Each row was made from one path, in order. Every step used is in the known rows, and no mark comes twice. Write each row's path.
(in the rows, 128 means zero)
Known rows
dola-bufar-vabelo-defuf-bazol-fulu: 127  122  131  138  149  186  99  143  89  107  110  144  70  133  70  62  166  130  109  129  117  115  179  145  149  84  186  149  101  162  119  114  137  132  106  84  105  94  130  119  180  141  38  112  147  76  163  106  156  157  128  170  118  137  140  161  199  182
fulu-defuf: 114  168  120  104  125  157  181  159  89  111  154  90  140  120  125  106  139  149  146  121  125  40  159  115  91  112  146  103  140  128  116  126  124  121  103  78  142  69  117  93  117  121  98  134  89  115  137  86  139  125  157  112  130  132  123  149  138  152
defuf-bazol-fulu: 118  127  153  127  130  100  107  146  145  87  114  145  120  129  110  53  113  131  98  146  108  87  144  123  108  101  186  139  108  115  116  148  130  146  150  124  103  90  134  103  133  85  85  117  146  98  179  124  119  135  147  103  180  109  106  106  207  133
bufar-bazol-fulu-vabelo-dola: 98  161  147  117  101  115  120  158  103  94  144  172  57  118  96  49  171  110  77  156  157  143  153  113  127  107  180  145  130  147  86  127  138  125  120  105  81  125  117  145  108  94  101  123  143  63  165  61  101  147  193  88  188  127  92  131  205  107
dola-bazol: 118  126  172  125  112  82  102  121  104  45  134  136  109  115  118  82  150  106  113  158  153  107  119  126  137  118  121  141  109  138  105  88  143  159  142  119  127  92  131  112  96  80  93  106  124  99  197  86  156  133  173  105  136  125  115  150  165  143
bazol-fulu-defuf-bufar: 132  192  110  126  124  182  149  151  124  102  139  123  153  123  95  94  128  160  118  121  111  58  138  133  75  92  182  119  136  110  121  154  131  120  109  90  132  71  107  85  148  128  78  126  120  58  120  129  145  149  166  90  157  107  106  110  188  133
fulu-vabelo-dola-bufar: 120  117  99  141  123  182  148  164  94  115  165  128  69  88  110  112  167  109  116  162  164  118  166  115  136  130  169  145  132  155  91  99  157  67  79  58  82  188  141  162  129  140  102  132  143  105  158  74  135  140  159  141  115  138  168  115  159  145
defuf-bazol: 106  109  131  122  139  62  116  129  127  89  135  121  123  120  132  73  115  115  126  149  142  76  137  124  125  113  143  132  111  119  107  128  131  140  145  117  106  116  136  126  123  84  97  115  132  129  179  106  127  123  144  126  141  127  132  123  171  134
bufar-defuf-bazol: 102  87  116  119  147  108  135  124  119  85  139  127  94  128  113  54  154  125  132  141  105  39  137  159  107  92  191  132  102  138  102  98  142  125  111  111  119  83  119  119  129  116  71  116  110  125  179  99  110  146  128  141  128  149  133  186  158  153
bazol-fulu-bufar: 150  163  176  131  128  219  131  156  120  107  97  133  131  128  104  132  113  149  109  139  130  91  140  142  102  126  201  124  140  113  137  157  151  103  121  101  109  136  131  119  128  130  90  124  127  43  140  136  134  154  177  102  175  115  118  129  164  122
dola-bufar-fulu: 125  122  160  138  131  183  111  138  83  109  105  135  93  117  100  113  162  150  115  157  141  148  121  133  157  105  152  135  116  153  126  115  136  161  127  95  106  114  125  114  133  104  79  104  125  66  140  92  185  121  158  180  141  105  169  152  193  145
vabelo-fulu-defuf: 97  199  146  101  105  173  166  182  136  131  164  95  129  121  146  68  136  118  142  139  89  58  171  139  101  101  126  80  138  143  121  137  121  115  118  89  140  88  93  76  87  104  89  140  119  121  98  65  122  129  168  108  148  113  111  126  180  144
defuf-bufar: 124  142  84  138  159  121  108  106  112  93  150  130  151  121  137  135  120  135  131  138  164  86  97  145  115  101  125  134  128  112  108  120  149  127  121  112  115  148  107  138  143  129  102  111  143  91  126  120  170  136  158  128  95  121  162  113  156  110
defuf-bufar-dola-fulu-bazol-vabelo: 99  165  77  124  162  67  104  108  104  109  138  194  127  130  86  83  142  159  126  145  178  140  120  151  89  119  127  123  107  135  98  134  176  137  122  97  64  125  116  158  173  95  76  104  156  77  147  84  142  173  184  106  154  114  99  121  150  109
defuf-bufar-bazol-dola: 108  130  59  128  152  87  101  75  119  93  167  177  118  130  89  111  131  93  94  153  207  123  87  152  132  108  114  162  132  106  78  105  146  158  122  119  91  141  100  174  133  84  106  104  125  79  142  99  149  121  193  107  97  126  131  144  136  91
bufar-defuf: 108  109  124  116  144  170  146  132  102  86  122  132  102  146  126  96  174  143  138  138  102  65  132  169  103  87  186  126  117  140  115  88  143  113  103  106  136  78  115  103  119  138  75  121  100  117  154  89  121  151  132  142  114  161  139  192  141  150
bazol-fulu-bufar-dola-defuf: 144  156  155  133  132  208  167  148  108  95  100  142  125  128  67  104  148  134  113  142  120  100  135  157  92  122  205  129  118  123  114  132  159  105  101  96  102  117  144  134  146  128  72  115  123  31  160  108  103  158  184  105  186  150  114  144  157  130
dola-defuf: 117  144  139  139  130  172  163  132  105  58  125  94  116  126  109  121  172  143  143  139  112  66  121  149  103  88  170  137  103  129  114  80  136  122  100  115  142  73  142  110  106  123  74  125  111  127  157  72  130  157  151  130  128  173  143  148  168  150
bazol-vabelo-dola: 108  122  115  123  135  106  95  155  103  114  133  171  110  127  129  128  159  121  103  142  116  154  165  130  118  135  149  141  121  123  94  85  145  100  113  101  95  133  133  140  138  104  119  126  162  93  147  57  133  160  145  121  164  121  124  130  152  145
dola-vabelo-defuf: 94  159  140  135  130  157  155  179  76  100  126  110  99  146  98  89  182  150  142  101  146  92  174  138  128  75  135  120  95  141  121  105  131  83  102  106  126  107  124  92  125  169  52  154  127  131  118  58  166  189  139  130  122  162  102  147  182  172
bazol-fulu-vabelo-defuf-bufar: 124  197  113  138  128  213  156  165  113  100  159  117  97  120  100  71  160  144  97  138  112  93  171  134  100  88  194  135  120  135  118  154  139  79  95  89  110  129  102  105  136  170  67  136  141  73  144  98  118  180  153  87  151  120  126  97  227  139
bazol-vabelo-fulu-defuf: 103  208  132  96  119  167  123  185  118  144  157  131  121  128  147  106  152  142  108  120  69  106  193  137  100  119  142  98  130  122  120  132  115  109  118  88  128  80  112  79  123  115  92  144  134  93  126  49  118  170  160  86  176  104  93  136  180  151
dola-defuf-bazol: 107  125  129  141  134  117  153  128  121  54  138  90  123  109  101  77  155  120  135  146  120  47  132  144  108  87  170  143  88  132  101  90  131  129  108  121  125  76  148  120  120  103  66  122  115  129  191  84  125  152  150  133  141  168  130  142  187  158
bazol-dola-vabelo-fulu-defuf-bufar: 100  158  58  124  125  158  148  148  153  123  165  138  111  144  59  108  153  88  110  105  169  100  150  165  122  107  124  125  119  84  107  112  134  110  108  88  115  109  119  110  128  126  54  160  113  114  91  83  162  146  184  91  102  128  94  134  141  143
bazol-vabelo-bufar-dola: 123  137  74  126  150  147  101  113  85  124  135  161  129  136  104  109  146  142  104  139  120  165  153  141  118  143  124  139  109  117  104  101  129  112  102  110  83  133  147  168  183  130  106  120  161  55  166  44  131  180  157  101  156  152  121  140  138  125
fulu-bazol-vabelo: 85  179  174  107  156  76  94  126  117  89  119  135  81  148  120  92  125  170  118  142  141  102  161  148  104  159  120  106  138  116  130  143  153  135  138  97  116  88  142  123  138  67  112  125  127  106  171  66  125  151  159  83  158  132  82  167  144  134
bazol-vabelo-defuf-bufar-dola-fulu: 107  174  89  126  155  133  127  140  77  129  155  174  130  130  97  92  171  156  116  129  111  149  166  141  99  95  146  134  95  156  92  106  151  106  102  98  89  117  98  133  165  147  64  111  160  81  150  58  138  203  147  115  158  120  106  122  180  152
vabelo-dola-fulu-defuf-bufar: 103  139  100  133  103  98  153  149  113  101  169  150  137  86  82  91  143  125  160  163  168  88  145  114  92  93  173  111  120  170  83  109  177  104  90  91  73  126  98  133  116  105  85  123  138  115  104  81  171  153  174  153  138  89  132  97  171  145
dola-vabelo-bufar-bazol: 107  156  103  146  114  131  102  130  81  99  128  137  102  131  82  91  153  141  131  114  203  136  137  129  149  106  111  124  97  122  103  111  123  115  95  123  88  133  154  159  141  143  71  150  142  82  134  47  174  198  185  122  125  162  94  148  179  124
bazol-dola: 116  91  95  117  148  146  140  118  146  103  137  151  106  158  84  137  135  86  96  151  157  120  122  171  125  120  134  159  130  87  115  91  137  143  134  107  118  109  126  125  108  103  103  117  111  127  147  107  138  98  160  105  102  135  135  150  105  127
defuf-bufar-fulu-vabelo: 105  175  69  139  130  140  133  135  114  107  173  96  95  100  122  97  160  138  126  137  182  126  113  126  123  102  139  125  122  124  108  148  153  125  100  96  85  164  96  140  138  147  88  139  142  80  134  86  173  165  171  132  133  93  163  127  217  97
vabelo-bazol-dola-defuf-bufar-fulu: 71  135  110  138  142  85  139  85  120  52  170  122  92  142  62  94  150  116  101  173  185  110  87  176  170  97  95  144  121  127  89  123  154  175  87  135  119  83  117  155  101  65  78  105  115  98  158  74  138  145  193  109  90  124  113  160  202  111
vabelo-bazol-fulu-defuf-bufar: 87  201  146  126  132  115  125  131  104  73  153  131  132  141  111  82  120  167  103  157  139  61  120  138  132  99  116  110  146  144  101  173  145  148  103  113  136  65  113  111  122  84  87  104  126  71  138  106  126  154  185  71  132  101  83  124  220  113
bufar-fulu-vabelo: 96  170  131  117  111  154  159  183  103  115  152  85  50  111  126  75  188  142  119  138  155  148  151  117  128  109  155  117  120  142  127  147  138  131  103  92  90  134  111  108  105  136  88  153  128  106  147  55  146  156  166  133  168  104  147  150  223  118
dola-bazol-fulu: 124  144  187  125  103  105  94  138  124  45  108  154  108  123  95  65  148  119  93  153  125  112  128  128  125  111  162  145  104  131  116  111  144  163  150  129  130  70  131  88  104  80  79  102  135  68  184  101  147  150  177  82  171  108  86  140  202  140

Write each row's path
92  123  107  113  142  83  122  147  100  96  139  94  63  139  101  31  172  113  142  113  128  85  191  142  137  82  165  126  100  146  112  113  135  123  93  105  111  103  108  130  151  144  59  137  142  137  157  73  126  161  113  155  113  147  117  182  189  164
bufar-vabelo-defuf-bazol
134  123  121  132  149  169  137  123  102  120  142  118  114  107  99  121  126  133  132  127  141  46  154  157  105  140  201  124  123  123  98  123  165  84  78  82  101  144  134  168  156  143  76  134  96  69  191  119  119  178  163  132  145  138  135  200  130  151
fulu-bufar-defuf-bazol-vabelo
93  99  117  131  152  99  161  119  129  95  180  100  104  136  76  53  135  77  110  155  133  68  166  155  132  100  146  150  107  143  95  105  134  119  107  116  118  107  89  130  115  107  81  110  119  140  183  85  117  123  131  127  107  138  125  143  165  167
vabelo-defuf-bazol-dola
77  162  161  126  132  95  111  160  77  76  114  141  99  157  115  106  159  165  121  116  182  111  134  130  163  104  88  115  105  131  112  130  138  128  119  120  120  97  152  117  112  116  66  151  135  122  124  69  158  187  175  99  110  152  75  144  191  132
dola-vabelo-bazol
105  153  92  127  142  79  90  90  94  89  158  159  125  120  126  103  129  125  114  145  186  110  89  133  129  94  111  141  130  126  85  115  143  152  126  123  97  147  103  162  132  99  109  100  142  70  144  101  153  136  188  120  114  129  136  134  166  92
defuf-bufar-bazol
125  133  134  131  132  156  153  98  102  96  152  132  101  111  53  144  133  92  110  145  208  95  116  161  131  138  157  146  133  119  83  104  156  124  87  98  93  152  130  193  112  104  92  122  80  65  178  96  128  138  215  117  124  159  123  194  115  121
fulu-bufar-bazol-dola-defuf
102  100  133  148  108  88  145  140  142  53  139  128  108  100  74  56  159  89  128  169  121  75  142  136  115  98  202  150  96  143  80  82  156  109  97  123  99  102  130  135  121  78  82  117  150  104  164  74  115  145  148  141  167  139  128  111  202  154
vabelo-dola-defuf-bazol-fulu
106  115  111  119  146  127  175  131  85  71  123  144  116  139  94  79  195  120  135  145  123  107  122  153  103  99  142  143  95  142  93  70  145  132  110  108  106  82  130  135  133  106  77  113  122  103  171  50  92  137  161  124  146  187  127  157  130  141
bufar-dola-defuf
132  136  156  132  131  130  118  139  145  99  117  125  131  110  94  80  96  119  110  145  142  74  141  130  108  126  194  132  119  106  114  164  149  125  130  109  96  132  139  133  139  97  84  117  131  69  183  145  126  144  167  103  181  110  110  122  188  130
defuf-bazol-fulu-bufar
130  136  93  136  107  122  138  100  98  81  158  135  136  114  59  35  137  108  120  160  156  117  130  133  123  131  133  127  105  142  96  106  140  135  87  112  97  96  127  156  154  108  85  104  137  33  193  57  129  155  183  95  147  141  107  144  159  131
vabelo-bufar-dola-bazol-fulu-defuf
77  166  191  118  123  62  117  137  120  82  119  93  65  137  103  43  151  156  139  158  163  120  131  141  129  121  125  92  130  144  141  169  155  177  131  117  108  89  106  105  100  60  100  125  120  108  148  58  145  127  165  133  175  97  110  173  205  114
bufar-fulu-bazol
95  127  150  132  142  91  155  130  93  89  170  86  118  127  114  40  139  115  135  152  122  54  168  134  129  85  146  130  107  165  104  114  128  112  108  117  125  109  92  117  115  115  81  109  132  138  180  81  122  138  123  139  124  137  133  126  189  166
vabelo-defuf-bazol
96  159  129  148  117  102  107  87  120  82  147  83  93  119  86  57  116  146  151  173  193  130  123  150  149  135  115  95  124  141  133  160  143  150  92  129  93  129  115  157  130  94  105  119  138  78  159  46  167  152  170  139  142  113  136  156  207  108
vabelo-bufar-fulu-bazol
77  120  138  129  147  102  145  99  116  49  154  138  94  157  78  109  149  114  93  175  164  96  102  173  166  107  94  148  122  127  93  104  145  161  100  128  133  72  142  145  90  66  88  102  102  126  167  77  116  131  182  94  81  159  102  160  166  124
vabelo-bazol-dola-defuf
104  188  162  126  124  96  92  122  120  102  126  170  99  125  80  84  116  193  141  163  162  131  156  150  98  130  153  97  109  150  133  162  162  139  123  111  79  98  148  127  124  90  70  120  141  112  158  66  158  199  178  107  170  97  80  129  186  132
dola-fulu-bazol-vabelo-bufar
102  157  131  130  125  127  130  148  137  83  149  112  112  113  111  73  162  123  116  136  84  78  157  150  103  101  168  134  83  129  97  97  127  127  115  119  121  70  147  114  123  97  62  132  139  118  181  55  115  184  152  111  170  150  110  138  215  161
dola-defuf-bazol-vabelo-fulu
130  102  115  137  142  147  140  126  106  113  155  125  109  96  92  113  133  107  133  141  152  52  156  150  111  145  210  126  124  138  83  110  176  66  68  84  85  162  127  182  156  127  84  128  112  71  188  105  119  175  161  146  148  134  139  196  128  155
fulu-bufar-defuf-bazol-vabelo-dola
132  140  143  127  141  125  151  124  65  105  154  134  117  112  77  98  152  103  114  145  164  112  159  134  123  154  138  133  115  159  77  97  174  95  87  81  92  156  113  179  152  121  84  112  120  37  204  74  112  162  192  109  161  144  113  188  126  150
fulu-bufar-dola-bazol-vabelo-defuf
115  123  52  125  169  101  124  100  95  96  145  159  151  131  120  103  145  116  127  142  166  116  98  145  109  107  114  140  118  124  89  105  156  133  123  106  90  152  107  165  160  109  102  100  151  74  135  100  134  128  167  123  109  140  151  118  125  104
defuf-bufar-dola
121  98  79  151  136  147  122  80  118  85  156  103  126  114  96  61  122  123  145  160  139  63  127  162  131  109  170  126  105  136  101  108  134  111  70  129  102  119  127  167  146  140  78  117  124  93  183  75  134  165  138  147  100  149  148  164  159  139
vabelo-bufar-defuf-bazol
92  183  149  121  113  157  122  194  126  117  115  127  95  147  131  94  165  128  132  106  140  124  164  142  133  91  121  102  99  119  133  127  127  102  132  109  117  119  134  82  104  140  53  168  152  126  83  60  160  179  166  110  147  140  91  125  194  141
dola-vabelo-fulu
105  128  102  131  118  143  161  173  107  107  177  109  67  95  129  92  166  101  126  161  158  111  168  111  124  130  163  137  134  139  93  105  155  60  81  71  83  184  132  151  113  137  116  148  147  120  153  63  118  146  161  117  127  135  148  107  163  131
fulu-vabelo-dola
99  142  122  96  114  91  144  124  113  111  159  198  88  130  47  78  160  117  98  147  182  125  134  141  117  99  152  143  122  134  87  114  139  168  125  104  88  69  108  133  89  76  76  118  91  110  154  69  130  127  207  102  146  114  79  165  144  126
bufar-bazol-dola-fulu-defuf
102  167  181  134  137  141  145  125  92  65  126  140  115  145  84  87  142  151  103  168  146  98  115  155  142  117  130  121  124  152  94  155  164  134  93  117  116  98  141  153  122  81  79  97  127  44  171  92  90  168  203  83  151  145  92  152  196  113
vabelo-bazol-fulu-bufar-dola-defuf
84  108  145  130  147  109  112  98  106  82  144  158  80  152  71  107  139  121  77  187  189  145  98  164  199  118  85  149  131  147  100  131  147  187  116  116  114  97  134  149  106  58  86  90  115  90  159  87  147  113  187  125  95  110  121  163  181  117
vabelo-bazol-dola-bufar-fulu
105  89  110  123  137  67  127  123  161  101  141  166  109  123  61  77  115  95  108  161  170  110  136  146  112  110  167  152  97  106  102  124  150  158  149  115  80  104  130  127  111  78  70  115  119  144  177  116  143  127  165  117  140  105  103  120  159  139
defuf-bazol-dola-fulu
88  154  145  104  146  57  125  138  95  109  106  209  98  144  78  49  161  162  126  153  152  162  151  141  86  125  141  111  99  158  111  131  173  143  139  95  67  89  137  134  139  69  73  108  141  106  166  59  105  162  178  99  191  126  73  143  143  129
bufar-dola-fulu-bazol-vabelo
120  190  109  121  120  144  157  152  107  117  158  138  151  100  89  103  129  178  164  133  158  69  136  124  75  81  174  100  114  151  114  145  156  129  103  89  97  85  105  95  115  134  55  128  113  110  111  109  178  173  179  130  139  83  110  106  183  144
dola-fulu-defuf-bufar
98  93  109  119  127  90  119  139  120  106  138  173  89  114  86  54  169  127  122  147  103  88  163  150  97  94  218  138  82  152  81  93  162  112  99  110  87  83  128  131  142  109  55  124  131  120  181  76  115  187  136  143  169  121  107  172  178  163
bufar-defuf-bazol-vabelo-dola-fulu
127  138  120  136  116  115  81  99  101  65  152  142  109  112  93  83  161  123  103  144  126  121  144  146  139  129  147  146  91  142  91  74  144  134  96  119  112  92  140  144  139  116  78  109  133  60  216  52  155  195  168  103  142  127  101  185  175  154
dola-bazol-vabelo-bufar-defuf
113  151  128  142  117  161  165  152  137  67  139  95  89  101  82  62  166  128  115  140  103  58  153  138  98  89  215  150  84  123  103  120  134  115  100  109  113  73  156  110  128  124  49  136  125  110  197  84  105  180  156  103  172  156  113  124  225  157
dola-defuf-bazol-fulu-vabelo
121  158  91  153  142  159  150  106  111  58  148  103  147  110  108  130  164  138  147  140  136  58  100  160  101  79  155  142  103  119  100  85  144  123  92  116  132  104  128  134  131  133  71  120  124  101  146  88  159  165  159  132  104  160  155  132  173  138
dola-defuf-bufar
118  103  95  130  138  164  168  114  143  76  141  129  101  142  59  129  162  89  105  148  135  91  120  183  114  105  164  165  108  88  108  68  137  135  107  110  126  80  140  123  109  105  77  125  94  124  160  81  131  121  160  111  99  167  135  156  121  147
bazol-dola-defuf
125  116  103  129  151  146  150  130  111  118  156  89  74  120  54  97  133  86  134  123  184  67  178  166  136  129  173  129  129  119  106  128  164  89  65  81  93  163  119  182  156  148  66  141  108  92  169  117  134  161  163  147  104  147  130  196  128  154
fulu-bufar-vabelo-defuf-bazol-dola
105  180  152  110  107  140  117  158  96  101  135  172  64  127  108  56  167  134  77  144  145  139  150  115  121  100  173  142  127  132  98  143  128  137  130  105  94  110  128  127  106  107  91  130  132  64  169  72  104  151  196  78  187  132  88  141  206  103
bufar-bazol-fulu-vabelo
120  169  120  133  92  92  100  120  92  83  168  110  111  94  81  70  155  131  111  140  144  124  155  114  138  136  125  127  94  142  99  105  136  151  91  110  108  74  128  131  141  102  80  124  128  51  204  41  176  190  183  103  174  96  95  168  209  153
dola-bazol-vabelo-bufar-fulu-defuf
100  156  133  114  138  87  83  152  147  126  146  143  113  124  141  69  124  116  99  138  97  114  173  132  114  122  143  125  105  121  103  131  126  133  146  112  98  111  128  108  131  86  88  128  158  112  172  74  116  161  148  103  184  110  100  116  200  142
defuf-bazol-vabelo-fulu
106  92  116  141  107  101  139  149  105  102  158  129  97  83  79  63  157  94  132  170  159  107  148  111  150  117  172  132  117  182  83  103  152  128  92  80  80  125  113  147  142  78  88  111  134  78  150  73  159  111  156  194  149  95  158  135  191  164
vabelo-dola-bufar-fulu-defuf-bazol
124  176  112  134  99  152  118  104  103  102  156  131  127  118  77  61  119  141  115  156  157  105  136  129  128  113  145  121  125  143  101  139  120  134  83  125  99  99  122  157  139  113  96  113  128  41  159  63  139  156  190  102  151  128  108  143  190  112
vabelo-bufar-bazol-fulu-defuf
